Each row was made from one path, in order. Every step used is in the known rows, and no mark comes twice. Write each row's path.
Known rows:
vofis, geta, dile: [-1.27  0.52  0.00  2.18  2.34 -5.13 -3.60  5.06 -1.64  0.17  1.04 -3.48
  0.33  0.76  0.22  3.43 -3.34 -0.94]
suza, rure: [-4.07  3.70 -2.08  2.21 -4.50 -0.18 -2.87 -0.66  3.36 -1.13  3.62  1.64
  0.53  5.14 -1.70  2.84 -3.04  2.34]
vofis, keko: [-2.99  2.81 -1.72  0.91 -2.72 -3.71 -4.37  3.64  2.20  0.85  1.53 -0.67
 -1.01  3.79  0.06  1.70 -1.82  1.66]
suza, dezu, geta: [ 1.09  2.83 -4.14  0.87 -1.19 -5.41 -3.38  1.01  1.14 -0.02  0.28 -3.52
 -4.56  1.97  0.39  1.59 -0.64  0.00]
dezu, suza, dile, geta, vofis, keko: [ 1.42  5.23  0.17 -1.60  2.61 -2.37 -1.82  1.59 -1.61 -3.23  1.72 -1.12
 -0.93 -3.30  3.06  2.95 -0.41  1.13]
dezu, suza, rure, dile: [-2.71  5.04 -1.12  0.01 -4.24  4.68  1.13 -3.22  1.39 -6.09  4.16 -1.25
  0.53  4.64 -1.52  2.36 -6.12  2.16]
rure, dile, dezu, geta, vofis, keko: [ 2.86  2.97  3.03 -1.72  4.39 -3.15 -0.28  1.50 -1.92  4.73  0.52 -6.01
 -2.54 -2.84  0.90  4.13  0.02 -1.60]
rure, dile, geta: [-1.03  1.46 -1.77 -1.33  1.83 -3.61 -0.74  1.18  0.69 -1.51  0.58 -0.93
  0.91  3.86 -2.39  5.20 -0.74  2.62]
dile, dezu, suza: [-0.82  0.94 -1.74  1.29 -7.25 -1.58 -2.67  1.04  2.40 -2.22  0.99 -3.59
 -3.08  1.01 -2.54  3.21 -1.02  3.91]
geta, dezu, suza: [-3.20  1.73 -0.63  2.13 -6.39 -0.40 -3.70  1.40  0.90 -1.72  1.64 -1.88
 -2.76  0.02 -1.79  2.31 -2.85  1.63]
suza, rure, dile, dezu, geta, vofis, keko: [ 2.58  6.25  3.47 -0.52  4.74 -0.11  0.76 -1.80 -1.00  5.28  2.42 -3.75
 -0.35 -2.60  1.09  3.93 -1.41 -1.22]
suza, dezu, geta, vofis: [ 1.17  2.36 -0.74  0.57 -0.68 -4.52 -3.09  0.92 -0.83  1.90  0.91 -3.60
 -5.67 -1.44  2.51  2.66  0.88 -2.13]
dezu, geta, vofis: [-1.27  1.29  0.02 -0.49 -2.40 -4.67 -3.15  3.95 -3.13  0.70  2.35 -3.32
 -3.00  0.76  1.97  4.13 -1.20 -1.78]
dile, dezu, suza, rure: [-1.25  4.28 -1.30  2.42 -6.65  1.38 -2.02 -2.40  3.36 -1.85  2.99 -1.41
 -1.15  1.31 -2.43  2.71 -2.28  4.31]
geta, dile, dezu, suza: [-1.02 -0.53  1.08  2.29 -3.55  0.73 -1.93  2.18  0.98 -0.86 -0.51 -6.14
 -2.54 -0.66 -2.07  3.66 -2.38  1.61]
dile, dezu: [-1.51 -0.25 -1.59  1.83 -4.03 -3.51 -3.26  2.02  3.98  1.35  0.27 -2.16
 -2.38  2.18 -3.73  4.22  0.90  3.26]
suza, rure, dile, dezu, geta: [ 1.86  4.32 -0.64  0.04  1.89 -0.29  1.26 -2.46  1.03  0.90  1.90 -3.92
  0.13  1.82 -2.92  4.26 -2.70  1.25]
dezu, suza, dile, rure: [-1.78  4.11 -4.93  0.83 -2.51  1.85  1.15 -1.13 -0.17 -6.32 -0.02 -3.41
  0.76  1.88 -1.94  2.41 -1.60  3.94]

Write each row's path:
[-1.18  4.69  0.71  1.23  4.26 -0.04 -0.84 -2.53  1.94  2.04  1.96  1.84
  2.45  0.14 -3.50  5.06 -0.97  1.86]
suza, rure, dile, geta, dezu
[-1.33  2.31 -1.03  2.98  3.30 -4.45 -2.15  3.27 -2.90  2.74 -0.74 -4.19
  3.59 -0.37 -0.59  3.70 -0.72  0.92]
vofis, geta, dile, rure
[-0.64  2.90 -0.11  1.45  0.05  2.36  0.96 -3.44  4.25  0.43  1.90 -1.30
  0.41  2.82 -4.44  4.49 -1.62  2.89]
suza, rure, dile, dezu
[ 0.94  0.58  1.10  0.26 -1.41 -5.10 -2.85  2.67 -1.41  3.57  0.88 -4.66
 -3.83 -2.15  0.11  5.19  1.24 -0.44]
dile, dezu, geta, vofis
[ 0.25  6.71  0.49  1.80  1.21  1.11 -0.61 -2.76 -1.21 -2.12  4.33 -1.29
  1.39 -1.94 -0.87  2.12 -5.75  0.67]
vofis, geta, dezu, suza, rure, dile
[-0.68  6.11 -1.43 -0.92 -0.69  1.26  0.55 -3.10  0.40 -4.77  3.22 -0.40
  2.34  3.08 -1.29  3.69 -3.77  3.54]
dezu, suza, rure, dile, geta
[-2.06  2.79 -4.67  1.42  0.55 -0.13  0.73 -0.13  1.21 -2.82 -0.70 -1.46
  1.51  3.11 -3.13  3.60  0.38  3.27]
suza, dile, rure
[ 0.50  2.74 -0.60 -1.42  0.47 -1.69 -0.98  0.83 -1.74 -5.77  1.87 -1.14
 -1.66 -1.95  1.28  4.48 -0.51  1.45]
dezu, suza, dile, geta, vofis
[-1.58  0.15 -0.63  0.59  0.52 -3.51 -2.47  4.90 -2.45  0.11 -0.03 -5.89
 -1.45  2.45  0.23  3.74 -3.89 -1.96]
dezu, geta, dile
[ 1.39  5.73 -3.15  2.53  2.83 -1.64 -0.65 -0.51 -2.57 -2.62  0.00 -3.12
  1.71 -4.61 -1.37  2.23 -1.11  2.53]
vofis, geta, dezu, suza, dile, rure
[-2.36  5.03  0.89  1.54 -2.61  5.49  0.11 -3.73  1.34 -2.63  3.50 -0.83
 -0.24  0.81 -2.59  2.58 -5.54  1.21]
geta, dezu, suza, rure, dile
[ 2.02  1.17 -1.24 -0.87  1.31 -3.19  0.77  0.99 -0.26  0.55 -0.26 -6.14
 -2.06  1.71 -3.14  4.78 -1.34  0.67]
rure, dile, dezu, geta
[-1.51 -1.84  1.06  2.98 -0.38 -1.23 -2.33  3.21  2.61  2.51 -1.28 -4.31
 -1.93  0.58 -3.19  4.76 -0.25  0.92]
geta, dile, dezu
[-1.62  1.35 -0.88  1.56  0.01 -5.79 -4.98  2.78  1.20  2.81  0.17  0.78
 -0.22 -0.44 -2.82  4.81  1.57  2.46]
dile, geta, dezu
[ 2.93  1.23 -0.16 -0.35  3.12 -3.01 -0.01  1.51 -1.15  0.04  0.29 -4.61
 -3.89 -3.05 -0.63  5.24  0.54 -0.89]
suza, dile, dezu, geta, vofis
[-1.63  1.93 -1.58  1.48  1.54 -2.54 -0.93  3.35 -3.76  2.59 -1.87 -6.73
  1.87  1.23 -0.63  3.97 -1.06 -0.24]
dezu, geta, dile, rure
[-0.07  1.14 -0.54 -0.23 -3.79  1.40  0.68 -0.95  1.96 -3.34  0.71 -5.08
 -2.60  1.62 -3.40  3.82 -2.23  2.99]
rure, dile, dezu, suza
